Known rows, with every step that occurs
nelo-larep-tulu-zafe-lega: 322, -165, -134, 107, -56, -285, 80, -252, -306, 318, -349, -152, 336, 225, 245, 242, 11, -495, 85, -341, -255
vini-tulu-larep: 124, 26, -404, 32, -74, -204, 401, -226, 98, 303, -244, -343, 111, -171, 199, 129, -57, 94, 43, -118, -343
zafe-tulu-larep-nelo-bigo-lega: 314, -85, 197, 235, -207, -206, 345, -118, -140, 154, 63, -359, -206, 169, 219, 90, -173, -291, -261, -413, -852
larep-nelo-zafe-tulu: 334, -111, 267, 75, -150, 49, 234, -157, -114, -4, -46, -90, -338, 113, 32, 10, -176, -374, -102, -224, -156
larep-tulu-vini: 138, -131, -179, -93, -102, -378, 175, -60, -261, 257, 40, 149, 122, 51, 499, -253, 79, -164, -73, 52, 177
vini-tulu: 201, 17, -252, -12, -132, 74, 208, -150, 124, 176, -121, -274, 61, -84, 95, 106, 17, 19, -61, -22, -22
larep-tulu-vini-nelo: 3, -10, -77, 54, -187, -305, 186, 128, -189, 53, 152, 115, 144, 45, 474, -139, 78, -79, -46, 65, 3
larep-tulu-bigo: 254, -27, -133, 237, -23, -351, -38, 307, -197, 133, -99, 20, 359, -50, 344, -98, -150, -90, -6, 37, 331
vini-nelo-larep-tulu: 181, 83, 255, 249, -266, -165, 159, 134, -156, -62, 63, -188, 182, 225, 221, 390, 14, -173, 110, -248, -206
tulu-vini-nelo-zafe: -172, -45, 111, 115, -60, -206, 126, -51, -118, -111, 75, 104, -85, 74, 4, -215, -29, -91, 171, -15, -2
vini-nelo-zafe-lega: -187, 44, 194, 256, -165, 264, -68, 250, 55, -249, -70, -65, -78, 98, -286, 285, 61, -181, 236, -18, -197
bigo-tulu-zafe: 135, -105, -242, 29, 232, -185, 334, -63, -240, 190, -362, -76, 182, 31, 259, 60, 64, -76, 70, 7, -1
bigo-nelo: 98, 201, 181, 9, 28, 35, -77, 89, 156, -33, 8, 64, -198, 235, 36, -30, 6, -118, -8, -188, -315
vini-nelo-bigo: -86, 181, 198, 418, -260, 88, -58, 411, 97, -133, 182, -138, 56, 182, -208, 192, -102, -49, 6, -137, -48
bigo-nelo-larep-tulu: 454, 135, 308, 61, -132, -203, 56, -21, -86, 174, -53, -63, -31, 468, 281, 212, -2, -400, 56, -446, -309
bigo-lega: 72, -100, 268, -41, -13, 58, -37, -47, -6, -108, 132, -146, -170, 56, -18, 162, 49, -82, -154, -5, -473
vini-nelo-zafe: -107, 45, 212, 227, -116, 125, 87, 189, 47, -225, 4, -65, -144, 36, -215, 236, -94, -41, 184, -36, -34
larep-nelo: 154, 79, 269, 15, -51, -22, -9, 18, 138, -113, 53, 7, -119, 60, -4, -27, -101, -244, -125, -47, -252
zafe-lega: -94, -18, -20, 12, -64, 177, -188, 74, 20, -30, -88, 0, 88, 89, -80, 61, 191, -176, 57, 28, -205
nelo-larep-tulu: 395, -83, 133, 59, -181, -280, 162, -115, -262, 209, -60, -159, 184, 260, 284, 276, 1, -303, 62, -301, -6
zafe-tulu-larep: 71, -109, -240, 74, -30, -257, 419, -238, -260, 229, -120, -181, -24, -70, 369, -30, -32, 102, -14, -242, -440
zafe-tulu: 152, -110, -94, 25, -90, 32, 222, -155, -233, 108, 3, -113, -62, 18, 271, -41, 45, 28, -121, -146, -103

Rows
-70, -73, -31, 82, -140, -186, 278, -156, -295, -9, 160, 4, -10, 47, 412, -296, 109, 61, -78, -116, -265
zafe-tulu-vini-nelo
239, 56, -259, 222, -12, -166, 24, 25, 51, 142, -185, -252, 334, -145, 104, -109, -158, 45, 20, -26, 142
vini-tulu-bigo
375, -86, 247, 270, -55, -140, 101, -27, -157, -31, -103, -68, -113, 61, 39, -167, -314, -352, -31, -230, -18
larep-nelo-zafe-tulu-bigo
423, -164, 431, 227, -61, -96, 74, -56, -176, -125, -5, -179, -243, 101, 33, -49, -268, -413, -137, -226, -362
larep-nelo-zafe-tulu-bigo-lega
155, -63, 293, 207, -193, 76, -92, 172, 7, 35, 224, -238, -100, 260, -199, 196, -86, -255, -174, -178, -250
nelo-bigo-lega
396, 69, 235, -18, -104, -427, 108, -182, -190, 232, 3, 49, -2, 504, 430, -92, 47, -439, 64, -436, -300
bigo-nelo-larep-tulu-vini
-84, -107, -334, 68, 148, -1, -102, -168, -39, 128, -367, 5, 182, -39, -49, -31, 4, -221, 28, -56, -316
tulu-zafe-lega
131, 115, 95, 273, -133, -321, 157, 74, 107, 121, -43, -145, -27, 125, -36, 13, -282, -288, -17, -275, -424
tulu-larep-nelo-bigo
213, 8, 88, 236, -135, -6, 191, 336, -153, 190, -4, -192, 134, 336, 16, 183, 61, -206, 36, -104, 295
nelo-bigo-tulu
-22, -50, 153, 88, -3, -210, 400, 89, -295, -53, -14, 10, 12, 203, 222, -50, 188, -99, 239, 66, 112
bigo-tulu-vini-nelo-zafe
341, -153, 64, -28, -146, -534, 212, -295, -387, 286, 11, -23, 230, 294, 435, -70, 45, -359, 77, -278, 20
nelo-larep-tulu-vini
242, 113, 304, 228, -220, -1, -68, 180, 140, -10, 123, -75, -88, 247, -175, -1, -217, -417, -158, -206, -82
larep-nelo-bigo
454, 66, 69, 85, 19, -325, 106, -199, -127, 281, -257, -64, 45, 380, 309, 156, -114, -436, 55, -507, -415
bigo-nelo-larep-tulu-zafe
-234, 59, 58, 73, -44, -236, 63, -13, -70, -133, 163, 120, 56, 33, 169, -295, 71, 41, 51, 42, -165
tulu-vini-nelo
165, 108, 238, 50, 9, 89, -2, 33, 104, 3, -96, 51, -355, 280, -158, 55, -104, -271, 135, -234, -142
bigo-nelo-zafe
251, -192, -21, 276, 8, -143, 124, -47, -329, 96, -172, -101, 12, 5, 41, -139, -233, -115, 111, -193, 230
nelo-zafe-tulu-bigo
401, -150, -140, 89, -12, -414, 204, -286, -319, 343, -274, -152, 269, 166, 307, 192, -134, -354, 48, -358, -106
nelo-larep-tulu-zafe
319, 59, 45, 290, -55, -135, -182, 370, -98, 122, -233, 65, 140, 231, 150, -11, -88, -441, 141, -134, 64
larep-tulu-bigo-nelo-zafe-lega
4, 131, 358, 241, -148, -94, 55, 24, -52, -207, 72, -182, 118, 214, -46, 292, -5, -75, 181, -278, -332
vini-nelo-larep
382, 53, 65, 102, -27, -198, -27, -155, -103, 248, -321, -60, 106, 445, 236, 191, 28, -567, 93, -492, -572
bigo-nelo-larep-tulu-zafe-lega
248, 106, -193, 50, -118, -218, 387, -219, 207, 194, -213, -326, 1, -125, 190, 81, -135, -98, -50, -156, -540
vini-tulu-larep-nelo
